Each row was made from one path, in order. Every step used is in the known rows, and no mark comes twice. Write each row's path.
In the rows, zero is written as 128.
Known rows
p, y: [107 119  67 120 138 107 180 100 120 216 137 112 142 118 135 144 153 114
 139 180 188 116 157 114 147 134 136 108 140 157 116 106 149 123]
n, y, d, b, e, g: [128 116 119 128 116 128 105 108  84  85 137  98 157  99 155 182 177 154
 182 130 155 107 200 168 157 166 126 144 120 168 105 112 103 120]
u, d, y, n, b, e: [121 157 164  82 118 139 154  88 159  58 150 171 127 125  71 158 159 147
  78  59 165 114 208 130 138 160 152 173 131 206  88 144 121 142]
x, l, c, n, b, e: [132 104 161  94 136 170 145  72 111 176 126 175 105 113  73 148 196 133
  88 112 127 124 131  63 164 144 173 175  94 154  81 152 126 161]
p, y, d, u: [ 95 142 104 125  46 116 144 128 120 170 147 107 152  85 151 162 155 151
 142 192 206 102 150 129 127 151 128 110 153 194  96 126 122 118]
c, l, x: [137 126  88 123 112  97 124  30  91 213  70 155  81 138  98 139 132 147
 106 174 148 144 128 150 171 116 109  85 126 132 123 119 132 102]
u, d, y, n, b: [112 144 166  97 136 119 161  98 157  87 168 170 109 118  71 159 151 143
  85  62 152 111 183 146 132 140 152 159 134 196 101 121 115 147]
u, d: [ 99 107 104 107 157 102 143 123 125 192 118 137  83 152 110 115 127 119
 125 116 172 102 194 153 177 123 123 128 110 175 133 127 105 153]
p, y, d: [ 92 131 103 116  91  83 162 105 108 177 129 112 123  98 136 164 158 123
 146 166 178 109 147  90 130 132 134 104 148 190 110 110 126 129]
c, n, y, d: [ 91 125 113 129  63  92 132  79  80 146 158 141 164  83 106 189 164 168
 140 118 117 109 149 137 176 125 148 143 102 163 108 106 108 148]
c, l: [108 141  96  95 105  95 139  64 121 223 108 135 111 135  96 127 138 152
 117 156 153 132 166 167 179 121 116 102 134 149 101 122 115 113]
e, b, d, y, n, x: [143 167 210 114  76 191 128 115 174  68 146 163 166  94  85 124 137 101
 111 107 174 105 135 114 154 153 192 152 118 151 135 105 133 104]
u, d, y, p: [114 127 109  90 119 121 129 118 136 118 123 163  68 136  90 141 156 158
 126  69 194 126 231 141 140 121 130 143 133 202 102 117 131 155]
u, d, b, n, x: [132 101 129 110 151  90  98 130 121 108 140 132 139 113 105 123 130 104
 123  97 181  96 170 178 174 114 132 130 127 118 183 112 159 113]
l, c: [138  93 101 100 179 139 167 123  97 239 103 141  91 121 124 112 139 113
 122 147 165  97 144 119 135 120 141 122 137 169 125 108 135 147]
d, y: [127 127  89  83 118 133 164 104 113 182 149 127 128 114  94 112 145 138
 127 111 179 123 198 158 138 147 123 120 148 153 101 102 135 116]
n, y, d, b: [101 115  91 111 103 112 136  88  90 116 167 114 155  87 127 185 158 182
 157 144 150  93 173 174 143 149 138 139 120 160 113  92 106 153]
u, d, y, n, x: [ 99 128 166 107  99 108 136 110 153 105 152 176 105 113  69 139 154 113
  88 110 171 115 182 150 163 133 157 148 137 175 133 120 144 123]
n, b, e, g: [136 117 117 124 185 119 146 109 100 148 129 117 111 133 118 133 160 111
 138 114 160 130 189 149 150 142 132 142 141 168 102 122  92  91]
b, n, y: [136 103  77 117 138 113 169 111  77 151 149 116 178 113 120 139 122 122
 130 109 138 110 150 152 171 102 140 134 150 101 128 120 126 104]
p, y, n, x, s: [ 76 103 146 151 108  90 171  76 139 178 177 133 144 110  81 176 147  67
  84 197 167 148 126  73 163 136 169 144 179 155 145 127 182 107]
c, l, x, n, b: [142 108 123 161 130  79 156  35  95 160  99 180  58 110  47 157 139 177
  65 124 109 133 102 104 180 129 123  95 164 111 112 125 130  81]
b, d, y, p: [134 156 102  78  73 172 142 110 146  96 110 141 136  93  92 135 143 156
 140  92 185 118 205 123 137 112 143 150 147 178  99  91 128 114]
l, c, n, y, d, u: [124 116 146 142  60 151 119 113  80 168 154 150 153  49 130 186 171 193
 121 151 137  86 113 135 150 136 151 150 115 178  86 133 121 152]
l, c, n: [148 108 117 108 144 128 141 105 105 224 123 156 132 101 120 131 159 118
 120 120 147 107 128 125 154 127 150 136 109 167 130  95 159 155]
d, b, n, y: [153 109  67 105 140 128 145 103  88 117 168 105 216 104 132 153 134 144
 146 100 153 102 162 193 162 129 137 140 134  93 139  99 153 119]
l, c, n, x: [123  92 135 130 145 112 128 100  96 215 136 172 114  82  93 134 168 116
 103 152 148 113 109 122 160 107 163 136 115 139 141 103 167 126]
u, d, b, e: [123 127  94  84 145 139 111 102 146 126 121 134 140 153 122 127 143 140
 135 106 194  96 227 168 171 168 119 149  85 182 126 129 137 164]
e, b: [132 127 106 119 165 149 141 119 128 202 136 132 124 164 130 102 128 114
 148 112 183 109 161 144 155 163 153 119 100 159 131 109 113 149]
n, b, e: [113 127  86  97 161 132 168  78 104 150 141 134 124 133  93 134 143 148
 108 123 168 114 188 139 143 137 144 147 136 163  95 126 105 116]
l, c, n, b, d: [153 128 167 118 146 158 144  91 118 163 126 157 140  54  91 154 152 142
 103 116 117  84 100  88 149 104 161 159  97 157 117  98 124 138]
d, u: [115 126  65 109 103 148 146 135 126 203 153 118 154 128 122 103 128 149
 127 158 195 105 178 202 155 148 124 125 143 161 110 127 112 116]
c, n: [121 132  80 104 112 105 130  88 122 201 147 141 170 126 108 130 152 125
 132 106 152 120 161 162 178 135 136 136  99 156 129  96 142 135]

Which path is each row?
[153 118 109  86 149 108 112 135 133 115 127 117 163 135 131 116 119 109
 141  63 176  94 185 176 167 133 117 130 116 143 168 109 145 143]  u, d, b, n
[116 111  92  95 157 115 119 117 141 160 137 130 120 142 122 127 140 142
 143 112 186  92 208 187 167 149 121 132  92 171 144 104 130 168]  u, d, b
[114 144  93 110 109 106 184  99 153 166 148 133 187 128 143 161 155  92
 124 156 179 120 139 117 146 140 164 131 147 177 122  92 161 132]  p, y, n
[123  70 131  89 159 165 162 123 109 242 102 148  63 137 102 106 164 101
 116 159 150 115 140  84 159 129 157 140 124 149 108 139 114 161]  x, l, c
[130 108 105 124 152 116 187 100 118 124 142 147 123 122  58 129 138 149
  89  78 143 106 177  96 179 158 147 143 164 145  92 135 125 101]  x, n, b, e
[130 146 103 106  65 182 134 140 146 162 124 111 178  95 118 105 114 145
 130 163 184  86 169 170 168 133 129 139 126 153 115 125 101 102]  b, d, u
[ 79 107 142 121  83 114 167  91 156 152 154 164 130 122  92 160 189  79
 102 199 168 141 121  80 176 128 196 146 142 138 124 127 148 116]  p, y, n, x, l
[148  77  98 160  99 102 139  68  66  76 127 148 121  83 100 189 146 186
 130 123 121  94 123 119 166 164 132 120 136 122 140 101 140 125]  l, x, n, y, d, b
[144 114 123 110 172 127  92 135 137 123 110 112 117 152 150 125 158 107
 162  93 187 107 235 177 183 167 109 141 100 185 136 123 126 139]  u, d, b, e, g
[165 129  73  79 139 119 132 119 114 132 149 105 202 126 134 115 122 112
 150  86 176 106 171 189 147 137 124 125 139 120 160  88 159 115]  d, b, n
[108 141 110 123 142 101 200  83 145 141 172 144 168 109 117 187 161 120
 104 147 166 118 123 111 121 130 173 143 150 179 106  92 139 127]  p, y, n, b
[122  75  97 142 154 113 145  57  80 225 114 126  80 148  81 137 108 100
 105 166 148 142 134 109 158 141 111 117 147 140 160 131 151 120]  l, x, s
[131  86 146  97 121 153 138 102 117 229 118 167 103 122  97 122 182 108
 118 131 133 122 122  84 181 132 164 152  93 147 113 130 139 171]  x, l, c, n
[119 114 113 114  91  89 150 115  61 111 138 116 158  91 123 160 123 130
 140  96 130 102 140 133 155 105 140 130 154 135 125 125 101 115]  b, n, y, d
[138 126 153 133 114 128 131 122  78 110 146 119 151 116 141 148 121 129
 152  77 140  96 124 113 154 138 160 125 121 142 129 134  96 135]  e, b, n, y, d
[134 149 145  93 113 166 168  94 132 115 149 127 130  67  66 136 139 159
 113 109 151 101 170 127 129 128 134 146 139 143  93 107 102 101]  n, b, d, y
[123  72 108 172  96  85 161  80  55 113 111 159  80  92  84 176 132 165
 115 127 107 101 114  83 177 135 137 113 154 128 129 122 122 110]  l, x, n, y, d
[129 149 133  85 116 133 182  84 141 104 181 156 152 107  75 154 155 141
  93  85 156 121 167 157 116 148 159 154 156 175  97  96 125 121]  d, y, n, b
[142 140 145 115 155 120 148 111 133  96 137 137 149 140 123 149 159  96
 119  97 149 130 174 150 149 143 158 161 145 189 110 114 103 100]  y, n, b, e, g
[131 149 116  75  88 140 168 103 147 129 155 145 166 128 101 129 147 119
 113  95 170 126 185 165 135 155 151 144 152 178 111  95 144 124]  d, y, n
[122 102 121 141 111  94 122  14  92 240  90 138  57 143  68 150 112 131
  81 185 131 169 124 113 182 133 100  98 142 136 134 150 148 107]  c, l, x, s
[104 111 103 129 112  89 121  86 111 184 160 153 153 103  78 135 160 116
 118 144 154 127 149 163 188 115 154 131 115 129 142  93 153 107]  c, n, x
[ 89 122  98 133  58 132 137 122  88 152 166 119 144  83 124 165 144 196
 136 166 164  93 164 180 150 137 134 137 145 170  84 138  77 124]  n, y, d, u
[108  82 136 128 135  89 144 107  91 182 158 111 130 114  63 115 104  63
  94 129 149 142 147 112 178 109 137 132 188 105 168 143 154  79]  b, n, x, s
[142 161 158 102  81 157 139  72 138 100 167 143 180  51  58 151 159 163
 112  76 130 112 154 123 150 133 140 154 113 142  97  98 130 112]  c, n, b, d, y
[121  72 136 122 125 166 152  81  91 215 144 170 110 100  94 160 194 138
 114 144 106 119 116  82 191 127 173 167  90 120  90 144 130 173]  x, l, c, n, y
[155 168 147 100  95 208 121 121 157  88 115 147 132 115 111 125 141 149
 150  69 196 116 187 106 135 144 163 149 111 182 107 102 123 135]  e, b, d, y, p
[160 121  90 100 160 141 108 120 120 135 122  98 165 143 156 121 163 106
 170 120 188 120 219 191 164 173 117 134 117 162 128 101 138 113]  d, b, e, g
[ 90 126 109 133 107  93 172  95 145 154 157 150 163 105 116 165 166  87
 109 192 184 124 126 113 150 119 182 132 153 153 136  97 167 100]  p, y, n, x
[131 150 133 115 109 136 140  74 134 129 151 139 174  77  78 150 146 147
 120 103 122  98 132 127 173 113 149 155  93 145 119  92 110 120]  c, n, b, d
[106  83 176 119  79 141 131  85  76 175 134 170  91  80  99 183 200 151
 124 137  97 110 106  64 176 127 174 163  97 158  91 145 103 183]  x, l, c, n, y, d
[112 137  93  80 101 106 119 105 111 128 141 113 144 107 129 147 146 152
 158 128 174  98 183 177 129 157 126 127 118 188 134  82 109 150]  y, d, b
[165 141 190 104 117 180 145  91 124 130 141 160 140  30  71 156 161 161
  98  89 125  97 119  80 125 123 153 160 113 152  97  98 143 129]  l, c, n, b, d, y
[110 137 114 102 148 107 180  94 138 132 163 154 149 128  97 151 142 131
  97 109 147 114 147 162 136 126 169 157 145 176 118  89 106 130]  y, n, b
[164 183 193  93  73 209 141 120 181  81 135 147 187 117 114 117 131 109
 129  71 171 101 153 108 147 170 173 152 106 176 122 106 124 136]  e, b, d, y, n
[146 111  91 100 138 102 119 115 107 117 153 115 187 101 111 117 130 105
 132 124 180 108 157 190 157 123 141 128 147  97 176  91 167  88]  d, b, n, x
[131 157 123  91 101 169 154  93 139  70 138 148 120  74  67 160 149 185
 121  90 168 120 190 121 119 107 152 161 150 176  84  93 105 111]  n, b, d, y, p
[100 122 109 112 109  99 155 104 130 143 151 159 142 128  89 133 147  96
 104 155 166 117 145 164 161 114 177 145 144 156 146  93 133 106]  y, n, x
[127 125 132  95  90  79 101 119  93  78 144 119 164  82 107 140 136 118
 143 113 169  98 150 162 138 121 141 123 153 135 169  93 141  95]  y, d, b, n, x
[116 102 158  88  64 102  96 116 108  78 141 125 134 100  87 131 164 107
 139 132 154 117 142 131 162 127 158 139 143 114 157 125 122 111]  y, d, b, n, x, l
